Every row comes from one small tree of marks. The marks that hang from a mark follow it in brackets, in alphabetical order. Every link used is in the known rows. Which tree was each row made from?
Known rows
vaponim{nira}: [ 4.10  0.17 -2.13 -1.68 -1.39 -0.02  0.90 -0.57  0.98  0.06  0.99 -0.21
  0.45 -0.07 -2.03 -1.38 -0.55  0.38  0.18 -0.35  0.40  2.08 -0.70]
ropeli{molor nira}: [ 0.82  2.33 -3.19 -0.21 -0.59 -0.57 -0.54 -0.76  0.62  0.36  2.05 -0.51
  2.26 -1.93  0.58 -3.27  2.74  0.74  1.01  1.09 -1.22  1.63 -0.25]
molor{basik vasedo{nira{vaponim}}}: [ 1.13 -0.46  0.94 -0.35  0.05  2.39  0.79  2.06  0.59 -1.15 -1.34 -1.52
 -1.44  2.42  0.00 -0.26 -0.81 -2.28 -0.89  0.64 -1.20  1.63 -4.03]
molor{koza}: [ 2.26  1.45  0.17 -0.36  0.47  0.91  1.36 -2.63  0.87 -0.76 -0.33  1.20
 -0.60 -0.70 -1.94 -0.25  0.45 -0.06  0.46 -0.12 -0.36  2.79  2.26]
molor{vasedo}: [ 1.91  0.80  0.61 -0.73  0.29 -0.21 -0.77 -1.19 -0.49 -0.97  0.20  1.46
  1.22 -0.24 -0.52 -1.12  0.53 -0.71  1.33  0.24 -1.25  1.36 -1.28]
ropeli{bibes molor}: [ 0.86  1.49 -0.29  0.67  1.48 -1.06 -1.81 -1.00  0.46  0.26  2.72  1.37
  2.73  0.47  1.23 -1.82  1.40  0.19  0.32 -0.01 -0.40  1.85 -0.88]
bibes{ropeli{molor}}: [ 2.12  1.04 -1.29  0.04  1.25 -1.32 -1.28 -2.16  2.49  0.68  1.23  1.72
  2.14 -0.46 -3.38 -2.00  2.81  0.60  0.49  0.97 -0.45  1.55  1.38]
molor{basik koza{nira} vasedo}: [-0.92  0.69  1.47  0.30 -0.58  1.25  0.88  0.28 -0.15  0.61 -1.15  0.62
 -2.16 -0.34 -2.49 -0.18  1.20 -2.47  2.17 -1.49 -1.04  2.75 -1.75]
vasedo{nira}: [ 2.92  1.97 -0.74 -0.77 -1.08  0.42 -0.35 -1.57  1.33 -1.35  0.58 -0.92
 -0.78  0.07 -0.54 -2.24 -0.71  0.00 -1.40  2.32 -0.39  1.78 -0.19]
bibes{ropeli{molor{basik} nira{vasedo}}}: [ 1.67  0.16 -1.79 -0.51  0.67 -0.60 -1.41 -0.51  1.05  1.23 -0.84 -0.41
  4.02 -2.06 -3.76 -2.56  4.88 -1.01  1.24 -0.52 -1.40  0.26 -0.22]
koza{molor nira{vaponim vasedo}}: [ 0.16 -2.34  1.01 -1.66  0.08  0.10 -0.06 -2.88  0.49  2.69  1.28 -2.14
 -0.11  0.17 -1.97 -1.08  1.71 -3.04 -1.84  0.25 -1.25 -0.13 -1.76]
bibes{ropeli{molor{vasedo} nira}}: [ 0.87  0.95 -1.05  0.04  1.26 -1.72 -2.18 -1.12  0.42  0.82  1.89  1.24
  2.95 -0.80 -1.17 -2.27  3.39 -1.11  1.95 -0.35 -1.25  0.21 -1.57]
molor{basik vasedo}: [ 1.44  0.58  0.35 -0.57 -0.36  0.89 -0.09  1.04 -0.17 -0.55 -1.62  0.81
  0.42 -0.27 -1.01 -0.62  0.87 -0.95  1.80 -0.16 -1.09  2.32 -1.60]
nira{vasedo}: [ 3.08  0.35  0.26 -1.30  0.37 -0.05 -0.72 -2.52 -0.10 -0.62 -0.82  0.48
  2.87 -1.38 -2.33 -1.83  1.77 -0.60  0.21  0.24 -1.62  0.48  0.42]
bibes{ropeli{molor{vasedo{nira{vaponim}}}}}: [ 1.21 -0.35  1.04  0.38  2.37  0.11 -1.53 -0.58  1.88 -0.28  1.46  0.29
  0.47  2.84 -1.72 -0.81  1.04 -1.73 -1.08  0.55 -1.61  0.21 -3.65]
bibes{ropeli{nira{vaponim}}}: [ 1.74 -1.68 -2.06 -1.34  0.95 -1.21  2.47 -1.72  1.39  0.79 -0.15 -0.82
  1.01 -0.41 -2.03 -2.41  1.73 -1.97 -0.34  0.92  1.09  0.66  0.97]
ropeli{nira{vaponim vasedo}}: [ 1.62 -1.27 -1.08 -1.57  0.74  0.24  1.46 -1.51 -0.64 -0.03 -0.59 -1.73
  2.60 -0.84 -0.58 -2.30  2.08 -2.06 -0.35 -0.11 -1.31 -0.41 -0.89]
koza{molor{basik}}: [ 2.49  0.24 -0.62 -1.65 -1.30  0.95 -0.06 -0.76  1.26  1.40 -0.02 -1.03
 -0.93 -0.61 -0.73 -0.19  0.65 -0.25 -0.77  1.16  0.14  2.69  0.98]
bibes{ropeli{nira}}: [ 2.66  0.12 -2.33 -1.39 -0.01 -1.90  0.63 -2.48  1.11  0.58  0.26 -0.01
  1.50 -1.95 -2.22 -3.10  2.05 -0.95  0.52  1.14  1.08  0.89  2.01]
ropeli{bibes nira}: [ 1.36  0.69 -1.44 -0.70  0.18 -1.41  0.01 -1.32 -0.83  0.04  1.85 -0.41
  2.16 -1.01  2.31 -2.96  0.80 -1.21  0.51  0.12  1.18  1.14 -0.03]
koza{nira{vaponim vasedo}}: [-0.18 -1.70  0.26 -0.87  0.36  0.08  1.25 -1.85  0.24  0.91 -0.39 -1.30
  0.85 -0.17 -2.93 -2.52  2.00 -2.62 -0.50  0.22 -1.47  0.14 -1.98]

Which tree is each row?
[ 2.68  1.04  1.63 -1.30 -0.51  0.68 -3.11 -2.05  0.24  0.02  2.41 -0.87
 -1.21  1.22  1.08  0.21 -0.95 -1.44 -1.83  1.17 -1.31  0.75 -2.56] | koza{molor{vasedo{nira}}}
[ 0.89  1.26 -1.84  0.31  0.88  0.45  0.66 -0.34  2.00  1.17 -0.43  0.47
  0.61 -1.42 -3.28 -0.96  3.64 -0.37  1.42 -1.05 -0.03  2.53  1.54] | bibes{ropeli{molor{basik koza} nira}}
[-0.21 -2.57  0.74 -1.49 -0.46  1.16  0.67 -0.68  0.73  2.91 -0.40 -2.71
 -0.69  0.20 -2.54 -0.59  2.03 -3.17 -1.47 -0.01 -1.05  0.72 -2.10] | koza{molor{basik} nira{vaponim vasedo}}
[ 2.01  1.51  0.76  0.42  1.44 -0.61 -3.34 -1.33  1.65 -0.41  1.85  1.09
  1.02  1.23 -2.12 -1.43  1.47 -0.86 -0.10  0.74 -1.66  0.52 -2.63] | bibes{ropeli{molor{vasedo{nira}}}}
[ 0.72  2.08  1.68  1.08  1.78 -0.16 -4.09 -0.12 -0.42 -0.98  3.44  0.77
  1.70  2.12  2.59 -1.21  0.11 -1.18 -0.31 -0.28 -1.53  0.80 -4.69] | ropeli{bibes molor{vasedo{nira}}}
[-1.59  1.60  0.67  1.50  1.39 -0.58 -0.85 -1.74  0.65  1.36  3.09  1.28
 -0.01  0.31 -0.33 -1.38  1.80 -1.19  0.87 -1.28 -0.38  2.27 -1.02] | ropeli{bibes molor{koza{nira}}}
[ 1.09 -0.51  0.74 -1.61 -0.83 -0.66 -1.77 -3.72  0.17  2.44  1.72 -1.32
  0.42 -1.36 -2.31 -1.66  2.12 -2.03 -0.80  0.52 -1.44  0.04 -0.70] | koza{molor nira{vasedo}}
[ 0.26  2.10 -1.30  0.21  0.19 -0.49 -2.00 -0.06 -0.76  0.07  2.22  0.43
  2.67 -1.37  1.25 -2.41  2.63 -0.22  2.06 -0.21 -2.26  0.84 -2.79] | ropeli{molor{vasedo} nira}
[-2.16  0.12 -0.54  1.20  0.21  2.12  2.55  1.05  2.11  1.57 -0.31 -0.72
 -2.17  0.83 -2.54 -0.67  2.18 -1.23  0.52 -0.62 -1.10  3.28 -1.46] | ropeli{molor{basik koza{nira{vaponim}}}}
[-0.54 -0.12 -1.71  0.36  1.76 -0.70  0.25  0.15 -0.01  0.83  2.88 -0.79
  2.61  0.71  2.98 -2.44  1.86 -1.10 -0.22 -0.35 -0.01  0.91 -2.33] | ropeli{bibes molor nira{vaponim}}
[-0.61  0.88  1.67  0.26  0.17  0.24  0.18 -1.91 -0.42  0.25  0.54  1.22
 -1.60 -0.35 -1.93 -0.54  0.90 -2.17  1.68 -1.26 -1.38  1.84 -1.57] | molor{koza{nira} vasedo}
[-1.29 -2.15  1.18 -1.01 -0.61  1.24  0.63  0.72  0.34  2.70  0.62 -1.77
 -2.53  1.27 -0.63 -0.03  0.81 -3.32 -0.43 -0.02 -0.77  1.55 -3.84] | koza{molor{basik vasedo} nira{vaponim}}
[ 1.88  0.04  0.97 -1.40 -0.51  1.00 -1.36  0.08 -0.06  1.13  0.17 -0.07
 -0.43  0.06 -0.15  0.86  0.57 -1.26  0.28  0.06 -0.95  1.97 -1.36] | koza{molor{basik vasedo}}
[ 1.83  1.80  1.90  0.16 -0.03  2.76 -0.21  0.53  0.30 -1.63 -1.51  0.05
 -2.22  1.11 -1.23  0.92 -0.71 -1.61  0.21 -0.73 -1.28  2.53 -1.92] | molor{basik koza vasedo{nira}}
[ 0.03  0.49 -2.89 -0.19  0.41  0.27  1.15  0.00  0.87  0.62  1.72 -1.32
  1.68 -0.31  0.91 -2.73  2.36 -0.13  0.03  1.00 -1.12  1.36 -1.40] | ropeli{molor nira{vaponim}}
[ 0.16  0.06 -0.72 -1.22 -2.44  0.23  0.17 -0.63  1.39  2.83  0.82 -1.90
 -2.47 -1.10 -1.64 -1.50  1.25 -1.36 -0.35  1.39  0.23  2.57 -0.30] | koza{molor{basik} nira}
[ 1.65  1.32  0.50  0.56  0.72  0.50 -2.60  0.84  1.92 -0.23  0.14  0.34
  0.43  1.22 -2.62 -0.95  1.64 -1.04  0.24  0.49 -1.34  1.32 -2.91] | bibes{ropeli{molor{basik vasedo{nira}}}}
[ 1.59 -0.24  1.14 -0.49  0.74  1.35  0.14 -0.15  0.30 -1.38  0.36 -0.82
 -0.77  2.43  0.63 -0.76 -1.07 -2.01 -1.34  0.83 -1.38  0.81 -3.80] | molor{vasedo{nira{vaponim}}}
[ 0.31  1.74 -1.90  0.34  0.89 -1.33 -1.49 -0.71 -0.31  0.68  3.29 -0.04
  3.26 -0.84  2.67 -3.05  2.17 -0.24  0.75 -0.19 -0.13  1.22 -1.24] | ropeli{bibes molor nira}
[ 0.10  1.56  2.59  1.37  3.27  0.25 -2.50 -1.09 -0.92 -0.29  2.51  2.94
  1.92  1.48  1.30  0.95  1.07 -1.10  1.62 -2.83 -1.54  1.65 -2.34] | ropeli{bibes molor{koza vasedo}}
[-0.11  1.00  0.98  0.97  1.63  0.22 -2.50  1.83 -0.50  0.15  1.13  1.72
  2.55  1.09  1.46 -0.48  1.73 -0.96  1.93 -1.55 -1.14  1.95 -3.80] | ropeli{bibes molor{basik vasedo}}
[-0.22 -1.63 -0.36 -1.30 -0.78 -0.09  1.22 -2.09  1.37  2.74  2.21 -1.97
 -2.27  0.60 -0.81 -1.35  0.55 -2.21 -1.84  1.46  0.10  1.48 -1.01] | koza{molor nira{vaponim}}
[ 1.50  0.99 -0.24  0.75  1.53  0.75  0.24 -0.76  2.69  0.71 -1.04  1.85
  0.14 -0.14 -4.64  0.21  2.74  0.05  1.08 -0.88 -0.37  3.05  2.00] | bibes{ropeli{molor{basik koza}}}
[-0.36  1.40 -0.16  0.63  1.52 -1.32 -2.94  0.01 -1.64  0.26  3.46  0.93
  3.59 -0.03  3.35 -2.04  2.14 -1.29  1.77 -1.34 -1.09  0.52 -3.72] | ropeli{bibes molor{vasedo} nira}
[-1.07 -0.41  0.13  0.62  2.63 -0.48 -1.09  0.82 -1.44  0.55  3.09  0.10
  3.17  1.52  3.67 -1.58  1.77 -2.25  0.92 -1.54 -1.11  0.21 -4.84] | ropeli{bibes molor{vasedo} nira{vaponim}}
[ 1.53 -1.01  1.61 -1.20 -0.15  2.53 -0.50  0.86  0.71  0.56  0.32 -2.39
 -2.53  2.82  0.83  1.11 -1.05 -2.41 -2.26  0.70 -0.99  1.36 -3.89] | koza{molor{basik vasedo{nira{vaponim}}}}
[-0.41  0.90 -0.31 -0.02 -1.28  1.16  2.28 -0.28  1.19  0.82 -1.31 -0.23
 -2.69 -1.12 -3.15 -1.08  1.19 -1.38  1.22 -0.32  0.03  3.51  0.79] | molor{basik koza{nira}}
[ 0.52 -0.23 -1.36  0.27  2.40 -0.02  1.78 -1.85  1.87  1.06  0.93  0.28
  0.74  0.19 -2.31 -0.77  2.85 -1.14  0.15 -0.68 -0.32  1.44  0.84] | bibes{ropeli{molor{koza} nira{vaponim}}}
[ 0.15  0.23  0.93 -0.43 -0.45  1.31  0.96 -1.17  0.25  0.82 -2.16 -0.41
 -0.50 -1.39 -4.31 -0.92  2.24 -2.19  1.20 -1.52 -1.36  1.82  0.05] | molor{basik koza{nira{vasedo}}}
[ 1.36  0.68  0.55  0.32  2.04 -1.34 -2.45 -1.61  1.12  0.32  1.38  2.63
  2.59  0.19 -2.56 -0.99  2.73 -0.62  1.46 -0.28 -1.59  0.87 -1.19] | bibes{ropeli{molor{vasedo}}}
[ 0.02  0.24  1.99  1.10  2.71  0.60 -2.45  0.66  0.00 -0.65  2.95 -0.03
  1.20  3.75  2.82 -0.55 -0.24 -2.10 -1.22 -0.47 -1.51  0.47 -5.72] | ropeli{bibes molor{vasedo{nira{vaponim}}}}
